Each row comes from the steps of one path. Every step used is in the known rows, and no mark comes twice. Write the path behind each row, first mark first.
Known rows:
toma -> loka -> vovo -> gafig: [-18  -8   9 -12  13  29 -20  31   6  -5 -41  45 -44   0  44 -20  19   6
 -40 -36   1  35]
nozeti -> toma: [  8  24   0   2 -12   4   1  -9  -4  31  23  24  16  -7  14 -13   6  -5
   6  -1 -18 -16]
gafig -> resu -> nozeti -> toma -> loka: [-17  45  -2 -12  -5  13 -38  15 -14  25 -11  61  -9  -5  53  53  30   4
 -16 -14   2   4]
resu -> nozeti -> toma -> loka -> gafig: [ 32  32 -15 -10 -23  43  11   8  -9  23   7  76 -29 -31  58  29  14  -8
 -22 -29 -47  12]
toma -> nozeti: [ 25  -9  -2 -19  -5  11 -24  -7  -7  -8 -16  42  11  10  25   9  -7  -9
   3 -20  -7 -29]
toma -> loka: [-15  15   7 -10   4  12   9  -6   7   4 -37  25 -24 -14   3  16 -10  -1
  -1 -21   6  12]
mamaga -> nozeti -> toma -> loka -> vovo: [-33   0  -2   8   3   2 -45   4 -15  54 -22  37  -1 -22  78 -11  18 -23
 -33   6  -5   2]
mamaga -> nozeti -> loka -> gafig -> resu: [-62  -2 -16  31   2   0 -21  39   1  -6  15  -5 -13  18  54  30  20  -3
 -37  52  17  -1]
resu -> nozeti -> mamaga -> loka: [ 43 -10 -25  65 -14   2 -30  20  -5  49  20 -26 -24 -10  44  35  20 -30
 -27  11  47   8]
mamaga -> nozeti: [ -9 -25  -1  24  11 -21 -35  -5 -15  14 -22  -1   3   8  34  17   5 -16
   0  23   6 -11]
vovo -> gafig -> resu -> nozeti: [  1   1   0   6   8   8 -60  41  -8 -21  -8  41 -25  41  48  47  52  17
 -17 -12   4  10]
resu -> nozeti -> mamaga: [ 49  -3 -20  41  -6  11 -37  12 -14  38  20  -8 -18 -10  53  26  35 -27
 -12   5  10  19]
nozeti -> loka -> gafig: [-13  11 -25  14  -9  21  35  26  21   7  30   0 -24  -8  14   0   9   2
 -31   9 -14  12]
toma -> nozeti -> mamaga -> loka -> gafig: [ 45 -25 -24  27 -32  44   6  16  -5  -8  28  22 -21  -9  62   0 -32 -37
 -24   3  27 -18]
mamaga -> nozeti -> toma -> loka -> gafig -> vovo: [-23  -9   3  11  -7  21 -24   1  -6  12 -10  58 -12 -13  90  31   1 -29
 -26  13 -58  20]
resu -> nozeti: [ 32  -1 -12   7  -1   0 -28  11 -10  21   0  15  -9  -1  27  33  31  -1
 -15  -4 -12   8]
vovo -> gafig: [ 12 -11  10   3   5  12 -11  10   5 -15 -18  32 -27  21  14  -5  13   6
   0 -21  -9   4]
nozeti -> loka -> gafig -> resu: [-57  23 -17   8 -10  18  16  45  12 -20  38  -5 -16  12  22  12  16  14
 -37  30   8  12]
nozeti -> mamaga -> loka: [ 15  -9 -15  58 -13   6   1   8   6  32  21 -40 -16  -9  19  -3 -11 -27
 -13  16  59   1]
mamaga -> nozeti -> toma: [  0   0   0  28  -5 -15 -34 -16 -16  44   4  23  19   0  47   5   9 -24
   8  23 -12 -29]
vovo -> gafig -> mamaga: [  0 -11 -17  32  -3  26   3  21   1 -37  -2  49  -3  37  26 -23  15  -1
 -12   0 -18 -14]
mamaga -> loka -> gafig -> resu -> nozeti -> toma: [  0  24 -23  12 -28  24  -6  40  -7   6  55  33  -4   1  57  40  15   4
 -42  16   0 -12]
loka -> gafig -> mamaga -> nozeti: [-10 -32 -34  41 -17  24   8  15 -24 -39  18  34  15  15  59 -11  -5 -22
 -26  47 -27 -22]
gafig -> mamaga -> nozeti -> loka: [-41 -12 -42  75  -1 -16 -13  18   1  25   0  -2  14  23  45   4  25 -19
 -32  54   8 -30]
loka -> gafig: [ 12  -4  -7 -10 -15  31  28  13  -2 -28  23  17 -14  -7  14  -8  -9  -1
 -12   4 -26  10]
gafig -> mamaga -> nozeti -> toma -> loka: [-25   6 -20  45 -11   8 -12  -9 -15  22 -23  64  17   3  60   1   0 -27
  -7  18 -16 -34]

Which path is each row?
[-23 -13 -25  37  -2  -1  -1  19   4  19   7   0 -22   0  45  19  16 -16
 -30  37 -11  -1]	mamaga -> nozeti -> loka -> gafig
[-12  -3 -27  54 -15  -2 -20  -7 -22  19  17  40  44  17  59 -17  10 -29
  -8  39 -24 -47]	gafig -> mamaga -> nozeti -> toma
[ -3  -9 -35  43 -27  28  11   6 -29  -9  37  59  30  11  75 -24   0 -29
 -20  43 -47 -37]	loka -> gafig -> mamaga -> nozeti -> toma
[-12  17   8 -13 -16  42  13   8   9  -1  15  57 -16 -19  57  13  -3 -13
 -26  -8 -59  35]	nozeti -> toma -> loka -> gafig -> vovo
[  1 -19 -18  50 -11  11 -20  34   0  37  35 -50 -11 -17  47 -31  10 -26
 -53  25  55  20]	nozeti -> mamaga -> loka -> vovo
[-18 -21 -24  24  -2  35 -17  46  -4 -30  12  36   2  35  53 -57  33   2
 -50   5 -25   5]	loka -> vovo -> gafig -> mamaga
[  2  -3 -27  28   9   9 -51  62  14  46   6  16 -38  12  69   7  86   9
 -70 -11 -10  33]	resu -> nozeti -> loka -> vovo -> gafig
[ 43 -10  -5  18 -11  20 -33  -4 -15  11   5  24  -2   0  52  -2  -3 -38
   6  -7  16 -14]	toma -> nozeti -> mamaga
[-80 -15  -9  37  21 -11 -80  63   3  14 -11  -4 -20  39  85   4  65   8
 -62  33  31  11]	mamaga -> nozeti -> loka -> vovo -> gafig -> resu
[-60 -22 -51  70   0 -10 -36  43  -5  33  13 -10  23  16  74 -26  46 -19
 -68  56   7 -11]	gafig -> mamaga -> nozeti -> loka -> vovo
[-42  -1 -25  35  -7  13 -30  15 -27  28 -11  54  27  -4  89 -30  18 -29
 -47  25 -13 -17]	gafig -> mamaga -> nozeti -> toma -> loka -> vovo
[-34   1  -9   3 -16  21  19  38   8 -45  32  -4 -11  10  18  19 -20  12
 -35  27  31  -1]	mamaga -> loka -> gafig -> resu
[  3   5 -18   2  -6   2 -20   8  14  29  -8  26  -2  10  23  14  16  -8
 -16  -8   3 -25]	toma -> nozeti -> loka
[-18  21  -6 -21  -6  35 -13  37 -10 -34  -7  56 -36  -5  56  56  16  10
 -33  -7  -4  32]	toma -> loka -> gafig -> resu -> nozeti
[-25  12 -19  17 -10  47  -3  32  -2  -2  -3  83  -6  14  73 -51  29  -5
 -46 -23 -31  -1]	nozeti -> toma -> loka -> vovo -> gafig -> mamaga
[ -5  11   0 -19  -9  37  39   9   2 -30 -16  43 -37 -21  17   7 -22  -1
 -14 -19 -17  23]	toma -> loka -> gafig
[-24  28   0 -18  -7  25 -10  10  -2  39   2  35  -3 -27  44 -28  14  -8
 -35 -17  -9  15]	nozeti -> toma -> loka -> vovo
[  2 -13 -14  10 -20  23  38  17  11 -20  25   1 -19 -10   8   4 -25  -1
 -28   8   9  -2]	mamaga -> loka -> gafig
[  1  -8  -9  34   8  29 -91  71 -20   1  22  13 -30  27 104   2  77  -7
 -56   3  22  46]	loka -> vovo -> gafig -> resu -> nozeti -> mamaga
[ 25 -21 -32  57 -10  10 -46  46 -13  55  32 -34 -18 -16  74   5  40 -27
 -67  16  42  29]	resu -> nozeti -> mamaga -> loka -> vovo
[ 15   9 -15  26 -15  37 -29  44 -24 -20  47   8 -24   2  75  29  29 -14
 -29  23  11  31]	loka -> gafig -> resu -> nozeti -> mamaga
